Known rows, with every way that one mark hangs from another
[Z_619 Z_933 Z_975]: [-13   1 -15  22  15   5 -15  20  14 -21  -8   0 -24 -14  -1  17  -3  21
   2 -15 -21 -14   5 -24   1  10  15  10 -18  26  -1   7   0 -21   9  14
  22   6  18]
[Z_69 [Z_93 Z_795] [Z_100 Z_933]]: [ -3  17 -17   0  -3  -9 -15  -3  26 -12 -25  11  -1 -14   0  21   3  22
  15 -17  16  -3   8   7   4 -15 -16  39  -8   9 -16  18   3   4 -30  10
 -19  32  33]
[Z_975 [Z_619 [Z_933 Z_93 Z_100 Z_859]]]: [-40 -14 -22   6  -7   9   3   4  20  22 -13  14 -37  -6  25  20 -15   0
  -7  13 -21 -20 -10   4   5 -14   7  21 -12  -1   1   8  -6 -19  -5  -5
 -18 -10  24]
[Z_933 [Z_93 Z_69] Z_100 [Z_795 Z_383]]: [-21  16 -29 -23 -13 -28  18  10  36  10 -21  37  -8 -24 -13  14 -11 -18
   7  19  38 -13   7   4  12  -9 -12   5 -26   9   6  11 -13 -14  -1   1
 -24 -34  26]
[Z_933 Z_100 Z_795]: [-12  -4 -19  -3  -8 -21  17  -3  23   4 -22  26  -8  -4  -3   2  -9  -7
   6   4  16 -13   4   0  -2 -24  -6  21 -20  10  -2   0  -1 -19 -10  11
 -15 -31  14]
[Z_69 Z_93]: [ -4   5 -12  -1   1  -1  -7  14  12 -15  -8  21   8 -12  -4   8  -8   5
  11 -17   7   3  25   4   2  -6  -4  19  -1   5  -1  16  -1   3 -31   2
  11  21  21]
[Z_69 Z_93 [Z_100 [Z_933 [Z_795 Z_383]]]]: [  6  15  -8  -6  -6 -34  -5  -7  19  -6 -29  11  -6 -21 -27  14  -6  13
  10  -9  35 -16   6   2   1 -22 -14  49 -16   7 -23  24  -5  -1 -31   8
 -17  22  33]
[Z_100 [Z_933 Z_795 Z_859]]: [-13  -1   0   2  -6 -19  -5  -1  37   2 -21  13 -29  -3   5  16  -1  13
  10  10  15 -35 -10   8  -8 -14  -1  28 -35  16 -13  18  -1 -16  -9  15
 -28 -14  24]
[Z_69 Z_93 Z_100]: [  2   9 -11  -2   6 -13   1   2  -3 -16 -15  14  10 -18  -8   2  -8  11
   7 -15   8   1  27   9   5 -12 -10  33   2  -8 -13  18  -3  13 -39   6
   4  33  30]
[Z_100 [Z_933 Z_93 [Z_795 Z_383] Z_859]]: [-19   7  -1  -6 -11 -27  -9   4  52  18 -18  24 -32 -23  -5  23  -6   4
   6  15  29 -38  -9   8   7 -11   0  23 -33  12 -12  27  -7 -17  -8   4
 -40 -13  33]
[Z_933 [Z_93 Z_795] Z_859]: [-34  12 -15  -6  -3  -1  -7  12  44  10 -16  29 -18 -13  24  24  -2   1
   6   1   0 -10   4  13  11   5   3  -3 -10   1   2  20   1  -2 -16   1
 -33 -15  27]
[Z_69 Z_93 [Z_100 [Z_933 Z_795 Z_859]]]: [ -4  10  -7  -3  -2 -28  -1  -6  16  -6 -33  13 -14 -15  -8  12  -7  15
   6  -1  16 -26   5  18  -4 -24  -8  53 -18   0 -31  27  -5   3 -36   7
 -32  15  35]
[Z_69 Z_100]: [  1   7  -4   4   5 -11   2  -4   3 -10  -8   7  -2  -8  -7   2  -1  12
   5  -4   0  -9  15   1   5  -6  -8  20  -8  -7 -11  10  -2   5 -20  17
   3  16  27]
[Z_69 [Z_100 [Z_933 Z_795]]]: [  5   4  -1   3  -5 -20  -3 -10  17  -6 -20   4 -18  -8 -11  10   3  14
   7   3  15 -27  -2   0  -5 -18 -11  38 -22   6 -16  11  -1  -6 -13  15
 -20   8  29]
[Z_975 [Z_619 [Z_933 Z_795]]]: [-21  -9 -24   6  -5   1  -2  -1   7  -1 -15   2 -37   9   2  21 -10  -1
   3  -1 -13 -20 -16 -23 -16  -6   1  21  -7  13   4   8   3 -19  -2   3
   5  -1  17]
[Z_100 [Z_933 [Z_93 Z_69] Z_795 Z_859]]: [-25  11  -9 -10 -10 -13  -3   9  39  -2 -18  20 -28 -18   9  26   1   3
   7  23  22 -39  -5  17  -3   0  -9  13 -35  14  -4  23 -12 -10  -3   3
 -36 -14  32]
[Z_795 Z_383 Z_933]: [  6   5  -6  10  -1 -23 -22   9  28   9  -8  18 -18 -22 -28   5  -6  11
  11   3  23  -6   8 -10  14  15  -1   6 -14   8  -3  15   2  -2 -13  24
   1   5  11]
[Z_93 Z_69 Z_795]: [-18  25 -33 -11   1   1   0  15  27 -23 -15  20  -2  -2   9  20   8   4
  21  -2   9   6   5  -8  -3  17 -19 -14 -15  14   9   7  -2   0  -1  22
  -1  -6  21]
[Z_619 [Z_933 Z_795]]: [ -9  -6 -21   3  -5 -10  -5   8  12 -10 -17   9 -26   4  -6  20  -9   2
   9  -5  -6 -21   0 -19 -17  -7   2  12 -15  17   4  12   5 -18   0  10
   4  -7  14]
[Z_100 [Z_933 [Z_93 Z_69 Z_795] Z_859]]: [-31  20 -15 -10  -6   2 -13  16  50   0 -15  22 -22 -16  27  31   9  12
  12  15  13 -22  -4  15   6   8 -10   3 -32  16  -3  21  -8  -5  -3   8
 -37  -4  34]
[Z_933 [Z_93 Z_69]]: [-17  13 -13 -10  -3   6  -2  22  19 -11   1  20  -3 -19   6  15   1  -3
   7   9  11  -8  21   6   8  12 -10 -10 -13   8  15  17 -11   0  -4   1
   0   3  26]
[Z_100 Z_933]: [ -4  -1   6  11   1   1 -15   7  31  -7  -1   7 -15 -10   6  13   5  21
  14   1  11 -18   0   0  -1  -6  -5  19 -24  19  -3  14  -1 -14  -7  14
  -5  14  21]
[Z_93 Z_69 [Z_795 Z_383 Z_933]]: [-10  28 -31  -7  -4 -19 -18  17  39  -9 -19  24 -15 -14 -16  19   4   9
  24   4  28   8   2 -13   9  34 -16 -15 -17  19   3  14   2   2  -2  33
  -7  -5  14]
[Z_93 Z_69 Z_795 [Z_933 Z_859]]: [-24  28 -37 -25  14  -1   1  17  44 -19 -33  21 -12  -1  26  27   1  10
  21  -2   1  -1  -2   5 -17  30 -13 -18 -11  15  13  28  -4   1  -9  28
 -34 -15  20]

Rows
[-36   9 -26 -22 -11 -20  24   9  33  11 -29  37 -15 -17  11  14 -11 -14
   1  28  19 -26   4  23   5 -11  -6   8 -29   4  -1  11 -16 -11  -6   3
 -41 -43  27]	[Z_933 [Z_93 Z_69] Z_100 Z_795 Z_859]
[-11  22 -30 -20  15 -14  -3   0  27 -10 -44  17  -2 -11  13  24  -9  17
  15 -21   1   4  10  16  -8   3  -9  22   8  -1  -8  32  -1  13 -40  16
 -40  15  27]	[Z_69 [Z_93 Z_795 [Z_933 Z_859]] Z_100]
[ -9  17 -11  -9   0 -23   9   0  16 -17 -27   8 -20  -7  -4  14   3  14
  10  19  15 -30  -1  10  -8  -2 -17  25 -36   7 -19  16 -10  -1  -9  23
 -24  -2  34]	[Z_93 [Z_69 [Z_100 [Z_933 Z_795 Z_859]]]]
[-13  -1  -1  -1 -12  -6 -16   3  38   6  -6  17 -22 -17   1  20   0   4
   7   7  22 -31   0   4  -1 -13  -6  24 -21  18   2  17  -3 -15  -5  -4
 -25  -5  26]	[Z_100 [Z_933 Z_93 Z_795]]
[-25   3 -20  13   9 -15  -4  14  21 -12 -26   8 -39  -9  -2  20  -8  11
   0  -5 -19 -29  -7 -15  -6   3  17  18 -28  22 -12  13  -4 -23   5  17
  -2 -21  23]	[Z_619 [Z_933 Z_795 Z_859] Z_975]
[ -5   2  -3   8   0 -30 -19   9  34  16 -16  22 -27 -19 -20   5  -7  11
  11  10  17 -14   3   1  13  15   8   9 -23   1 -12  19  -1   1 -16  29
 -15  -4  15]	[Z_795 Z_383 [Z_933 Z_859]]
[-41  -2 -29   4  -6  12 -12   9  30  12 -15  10 -42   0  27  34  -7   1
  -2   2 -23 -15 -16  -6   0   4   3   8  -5   6   2  15   2 -13  -7  -5
 -18  -2  25]	[Z_975 [Z_619 [Z_933 [Z_93 Z_795] Z_859]]]
[-36  -3 -17  16   8   1  -1  17  32   9 -19  16 -31 -26  17  17 -12  12
  -9   5 -19 -24   3   4  18  -5  22  16 -28  16  -7   7  -9 -25   4   2
 -16 -22  30]	[Z_619 [Z_933 Z_93 Z_100 Z_859] Z_975]
[-29  24 -35 -21 -10 -12   8  13  48   9 -19  38   0 -22   5  18   0  -7
  10  11  26   6   8   2  23   2 -14  -9 -19  10   9   7  -7 -11   0   8
 -23 -26  25]	[Z_933 [Z_93 Z_69 [Z_795 Z_383]] Z_100]
[-18   3 -17 -13  -8 -44  23  -5  38  20 -35  32 -18 -10  -9   5 -14  -8
   7  15  25 -18  -6   7   7 -21   1  21 -35   0 -16  10  -5 -19 -11  20
 -32 -42  20]	[Z_933 Z_100 [Z_795 Z_383] Z_859]
[ -6   4   5   5  -2  -4 -12  -1  17   3  -5   6 -12 -23   4  14   4  18
   2   2   9 -23   9  10   9 -12  -9  29 -15   1  -9  17  -2   0 -14   4
 -19  23  36]	[Z_69 [Z_100 [Z_933 Z_93]]]
[-20  -6 -23  -5  -8 -33  12   3  33  14 -39  24 -29  -3  -6  14 -15  -1
   1  12   4 -23 -10  -8   0 -16   7  20 -32   7 -10  15  -1 -27  -2  17
 -23 -34  18]	[Z_619 [Z_933 Z_100 [Z_795 Z_383] Z_859]]
[-40   6 -22 -10 -10  -6   5   8  52  23 -25  37 -13 -16  30  18  -6  -1
   4   9   4  -7   3  21  19 -12   1   8 -16   0  -1  11  -1 -12 -14   4
 -45 -33  25]	[Z_933 [Z_93 Z_795] Z_100 Z_859]
[-10  37 -30 -17  -1 -23   6   3  24 -16 -25  17  -1 -12 -12  16   8   8
  15  -1  20   9   3 -11  10  16 -23  -3 -17   4  -9  14  -3   4  -8  27
  -6   3  29]	[Z_93 [Z_69 Z_100] [Z_795 Z_383]]
[  4  12 -24 -20   9 -20   3  -4   8 -17 -35  14   1 -12  -8  13 -14   5
  12 -18  13  -8  18   8 -16  -6 -13  34  11   2  -3  25  -2   8 -39   8
 -23  17  25]	[Z_69 [Z_93 [Z_933 Z_795]] Z_100]
[-29   5 -15 -18 -14 -38  16   1  48  32 -29  40 -19 -23  -3  11 -17 -13
  -2  19  27 -22  -1  16  18 -21   4  16 -29  -5  -8  15 -10 -18 -15   3
 -46 -43  26]	[Z_933 Z_93 Z_100 [Z_795 Z_383] Z_859]
[-13  15 -20   3  -3 -25 -21   7  49  14 -26  27 -25 -15  -7  18  -3  10
  16   2  16   0  -4  -5  12  18   1   0 -17  10  -8  16   5  -2 -16  31
 -26 -14  15]	[Z_93 [Z_795 Z_383 [Z_933 Z_859]]]
[-13   6 -20  16   8  -8  -9  12  15 -16 -18   4 -31  -7  -8  17  -6  10
   3 -14 -11 -21  -3 -26  -7   1  11  17 -21  28  -1   6   1 -26   9  13
  15 -10  19]	[Z_619 [Z_933 Z_795] Z_975]
[ -5   3   6   8   3 -16  -4  -7  19  -1 -17   4 -17 -10   3  10   3  26
   6   7   3 -27   1  13   2 -11  -5  34 -27  -1 -24  20  -3  -1 -18  19
 -23  15  33]	[Z_69 [Z_100 [Z_933 Z_859]]]
[-27   4  -8 -11  -8 -18   3   7  32  13 -19  29 -23 -14   8  14 -11  -9
   1   8   8 -30   5  12   1  -8   5  10 -17   0  -3  22  -7  -7 -15  -2
 -30 -26  25]	[Z_933 Z_93 Z_795 Z_859]
[-31   3 -18  10   6  -8  -9  18  27  -1 -22  12 -40 -19   4  26 -13   5
  -5  -1 -18 -33  -1  -6   4   3  21  13 -26  21  -5  15  -8 -23   3   2
 -16 -22  29]	[Z_619 [Z_933 Z_93 Z_795 Z_859] Z_975]
[ -7  15 -32  -1  -6 -22 -15   8  40   9 -28  34  -3 -22 -13  13  -8   6
  17 -10  30  15  12   0  17  -3  -6  19  -3  12  -6  13   4  -2 -29  17
 -19   3  15]	[Z_69 [Z_93 [Z_795 Z_383 [Z_933 Z_100]]]]
[-21  -8  -7   8  -5 -12  -9   9  35  30 -18  29 -24 -25   8   5 -11   3
   1  20   9 -20  11  23  19  -3   8  14 -16   2  -4  11  -5   0 -18  10
 -38 -19  17]	[Z_795 [Z_933 Z_93 Z_100 Z_859]]
[-17  -2  -7   4  -7 -29 -11  10  44  38 -20  34 -26 -33 -10   7 -15   2
   0  21  25 -15   7  17  26   2   8  13 -23   0  -8  16  -5  -5 -19  14
 -40 -20  19]	[Z_795 Z_383 [Z_933 Z_93 Z_100 Z_859]]
[-17   9 -33 -12   9   2   3   3  46   0 -31  26  -4  -1  24  20  -4  10
  19 -13   6   7   2  -1  -7   2  -8   1   3  18  16  12   3 -10 -10  21
 -37 -21  10]	[Z_93 Z_795 [Z_933 Z_100]]
[ -6  37 -36 -30  12 -17   2   5  34 -19 -36  16  -3 -10  -3  24   4  14
  18  -6  20   9   2 -10  -6  29 -22 -10  -6   8   6  24  -4   6 -10  32
 -25   1  24]	[Z_93 [Z_69 Z_100] [Z_795 Z_383] Z_933]
[-20  -2 -26  17   6 -14   4   9  21  -7 -26  12 -28 -13  -4  13 -11   9
   2  -4 -10 -18  -2 -18   0 -10  12  25 -26  30  -3  -2  -1 -30  11  12
   0 -26  17]	[Z_619 [Z_933 Z_100 Z_795] Z_975]
[-22  14 -35 -18  10  -7   2   7  46   0 -41  34   0  -7  24  21 -14   7
  18 -14   9   8   8  18  -6  -5  -5  17   4  11   3  25   1  -2 -34  13
 -44  -9  16]	[Z_69 [Z_93 Z_795 [Z_933 Z_100 Z_859]]]
[-12  10 -21  12   7 -20 -10  13  24 -12 -19   7 -31 -15 -22  19  -9  10
   4 -10   0 -20  -7 -33   1   5  13  13 -26  28  -6  11  -2 -29  11  17
  11 -12  21]	[Z_619 [Z_933 [Z_795 Z_383]] Z_975]
[-25   6 -25  -1  -3  13   0   6  -1  -4  -7  -3 -30  -9   8  24  -6   1
  -5   8 -15 -16  -2 -11   0   6  -9  12  -5   1   2  14  -7  -3  -4  -4
   6  19  33]	[Z_975 [Z_619 [Z_933 [Z_93 [Z_69 Z_100]]]]]
[-21  14 -26 -13  14  -3  -8  11  50  -4 -32  22 -14   2  27  25  -2  14
  18 -10  -5  -3  -4   2 -14  16  -2  -5  -3  10   8  24   3  -2 -18  23
 -39 -14  13]	[Z_93 Z_795 [Z_933 Z_859]]
[-10  21 -28 -10  -1 -15 -10  12  38  -8 -18  28   5 -16  -8  17  -4   4
  18 -22  22  15  14  -8  10  -3  -7  12  -1   9  -2  20   5  -2 -29  10
  -2  13  22]	[Z_69 [Z_93 [Z_795 Z_383]]]
[-15  18 -31 -17   7 -15   0   4  57   8 -35  30  -3  -8  11  20  -4   8
  19  -8  20  11  -2  -8  -1   4  -8  -2  -7  15  13  15   4 -16 -11  24
 -36 -22  10]	[Z_93 [Z_795 Z_383] [Z_933 Z_100]]
[ -4   8 -14   1  -2  -4 -17  14   9  -3  -9  15 -14 -27 -12   9  -2   7
   5  16  13 -13  21   9  11  18 -10   4  -8   5   2  15  -7  15 -15  13
 -13  12  24]	[Z_795 [Z_933 [Z_93 [Z_69 Z_100]]]]
